Each row comes from the steps of one walk. Every step used is in the known rows, and no mark comes twice. Write the walk behind each row, first mark first.
Known rows
S U: [-50  -4   7  26 -26   5 -23 -40  -4  -6 -17  15  -6 -10  16   4  13  36
 -17   8   3   1]
Z D V U S: [ -1 -14 -19 -34  39   2   1   6  19   9  34   1   2   8   9  19 -16   6
   6 -19 -11   4]
U S D Z: [ 14  -2 -11 -26   5  10  -2   6 -16   6   5 -43 -18 -13 -10 -18  11 -15
  10  22 -26   5]
K S E V: [-21 -15  16  11 -13 -15   2  -6 -37 -13 -16   4  10   2   7  26 -14  14
  -4  21   9  10]
M D V: [  9   4   4  -2 -20  -9  -5  11  33  18  17 -16  27 -13   9  12  14 -28
 -13 -34  -4 -26]
E S D: [ 42 -14   1   8 -38  30   4  -9 -46  -4 -25  -1 -16 -24  -6 -21   8 -24
   8   4  29  33]
Z D V M: [  2  12  18  -9   5  -3   6  29  41  -6  20   4   6   2  21   8 -13  -2
 -28 -38 -20  15]
K S U: [-55  -7   0  36 -26   8 -30 -35 -21 -14 -29  13  -7 -22   7  26  16  43
 -15  -4  25  12]
S D: [ 13  -7  14 -17 -28   7   2 -11 -12  -3  -4 -32   8 -18  -6  -7   3 -13
  -2   9   2   8]
E S D M V: [ 60  14  -2  19 -16 -10   1  22 -31   7 -16  -6 -26 -33 -21 -23  27 -40
  -5  19  28  -6]
K S D: [  2  -8   6  -3 -29   9  -8  -9 -28  -9 -17 -28   5 -30 -12  13   8  -1
   2  -2  24  18]
Z D: [  2  -3  24 -21   4   8  21   3   8   1   0   6   2  -1  19   6 -17  -4
 -10 -26   6  28]
K S: [-33  -6   6  16 -21  17 -16 -19 -22 -14 -35   2  11 -16   2  18  18   4
  -4 -25  23  23]
V M: [-30  17  19  19 -23  19 -11 -14  30 -24 -27  12   6   3   4  -9   4  11
 -18 -28 -13  22]
V E S: [  4 -23   1  19 -24  49  22 -10 -32 -15 -31  33  10  36  11 -24  -6  -1
  24 -25  19  47]
V U S D: [ -6 -15 -24 -28  13  21 -10 -33  -2   1   5 -23  -4  -6 -27  -1  -9  14
  27  18  -3   4]
V E S U: [-16 -24  -5  37 -29  40  11 -22 -31 -16 -27  41  -8  27  16 -20  -6  34
  17  -5  22  37]
Z D M V: [ 19  31  21  -7  27 -35  18  38  26  14   7   1 -12 -12   2   4   5 -25
 -21 -10   3 -15]
U S D M V E: [ 27  18  -9 -20  25 -14  28  33  12   0  15 -47 -14   6 -29 -16   0 -37
  23  18 -24 -15]
E V M: [-19  16   8   9 -22  -2  -6  -7  11 -10 -22  33   5  16  10   1 -23  13
 -21 -17  -5   6]
M V: [ -7  27  28  14   5  -9  -7 -10  -2   6 -22  11   5   0  12   2  15 -35
  -9 -13   9 -26]
V E: [-26 -14  15  -2 -15  29  18 -13   1 -14 -16   6  28  40  15 -11 -10   9
  15 -22  -6  26]

Which walk is each row?
[  0  18  -5  46  -1 -14   2  15  -8   1 -15  30 -19  10  -3 -20  18   9
  -3  12  14 -17]  D M V E S U
[-33 -23  -6  -9  25  12  -5 -38   1 -11   4  -6   1  14 -11   5 -10  27
  28  33 -20   7]  V U S E
[-22 -22   9  -9   3 -16  -6 -29 -18   1   3  22  19  24   8  12 -28  38
   3  46  -4 -11]  S E V U
[  7  -2   4  -6 -15   3  18  19  38  14  25 -12  40  20  14   6  -4 -18
   5 -39  -9 -16]  M D V E
[-23  10   8  17 -17   0 -23   7  34 -18   1   2  21   3  14   0  18  -2
 -29 -29 -31  -2]  D V M
[  4  -4  -2  -1 -26   3 -20   5 -38   1 -12 -26   0 -30  -3   3  18  14
  -2  12  13   8]  K S D Z
[-11 -12   5 -14  16  -8  22  -5 -15 -10   1 -11  -8  22   0   5 -22 -14
  11  32 -30   7]  U S E V
[-25 -17 -31 -10  19   8 -32 -18   9   1  16   0  13  10   0  10  17   5
   6  -6 -22 -16]  D V U S
[ -9 -26 -16  32 -23  21  -5  -1 -23  -9   2  30   8  25  24  -9   9  18
   3  -8   1  12]  D V E S U
[ 10  24  -9 -19  58 -27  12  24  29  18  18   4 -22  -4 -15   7  -8  -7
   3  -2   1 -20]  Z D M V U S
[ 16 -10 -13  26 -28  12   8   8  11  11  18  17  11   8  16   0  -3   7
   7 -24  13  -5]  M D V E S U
[ 19  25  21 -13  31 -24  37  44  28   9  14   3  -2  19   6  -4 -16 -13
  -4 -14   0  -7]  Z D M V E
[ 40 -25 -23   6 -23  19 -21 -10 -39   7   4   6   2 -19  -4  -9  14  -4
   6  11  24   3]  E S D V U
[-12 -15  -6  48 -36  28 -17 -35 -39  -8 -36  41 -26 -16  13  -9  17  23
  -9   4  30  28]  E S U
[ 32  22  11 -10  -3 -25  19  31   9   7  13 -33   6   1 -19 -16   6 -21
   4  19  -7 -27]  S D M V E
[-12  16  -3   6  44 -35  -9   4  19   3  11 -11 -11   2 -25  -1  16   1
   4  45 -20 -40]  D M V U S E
[  4 -13 -33 -35  12  -5  -6 -26 -18  15   5   3  -3   9 -16   8 -35  13
  18  25   3 -11]  E V U S D
[ 13   6 -14 -17   1   3  -2  17  23 -15  19 -47  -8 -10 -15  -6   4 -26
  -1  -3 -38   2]  U S D V M
[ 24  17   5  20  19 -16  28  34   3   8   6  32 -33   7   7  -9 -12  10
  -3  -2  21   3]  Z D M V E S U
[ -9  28  20  15 -26  13   4  -1  58  -5 -11   1  10  -8  -4   0  -8   1
 -10 -40  -2   5]  V M D
[ 14  17   5 -19  65 -38  23  27  27   8  32  -9 -23   2 -14  10 -18   1
   6  30 -13 -18]  Z D M V U S E
[-24 -10 -14 -11  -4  -4 -21 -36 -15  12 -13  45  19  18   6  11 -21  32
  -1   6  16 -13]  E V U
[  9  -7  13 -20   8  -7   9  23  13   5  21  -2  13   1  29  14  -4 -16
 -21 -29 -10   9]  Z D V
[ 18 -10 -16 -27   4   1   1  11  -1  -1  21 -53  -3 -13 -10  -1  12 -38
   6   5 -30  -4]  U S D V
[ -6  32  14  19   5 -35 -13  16  15   7 -11  -1   0 -11  -7  -5  36 -27
 -24   4  -4 -36]  D M V
[ 48   9 -16  14  -6  -7 -13   3 -30  14  -9   8 -21 -28 -28 -18  20  -8
   7  28  36 -17]  E S D M V U
[  1 -22  -3 -30  46  -9  10  11  16   2  46 -11   2  13  10  20 -24  12
  10  12 -26   4]  Z D V U S E
[ -5 -12 -30 -28  14  13 -23 -21 -12  11  11 -20 -10  -5 -18 -10   0  30
  24  30 -12  -6]  V U S D Z
[  9  25   6 -12  37 -33   2  20  25  20  14  14  -8  -7  -5   6  -4   5
 -12  -1  13 -24]  Z D M V U
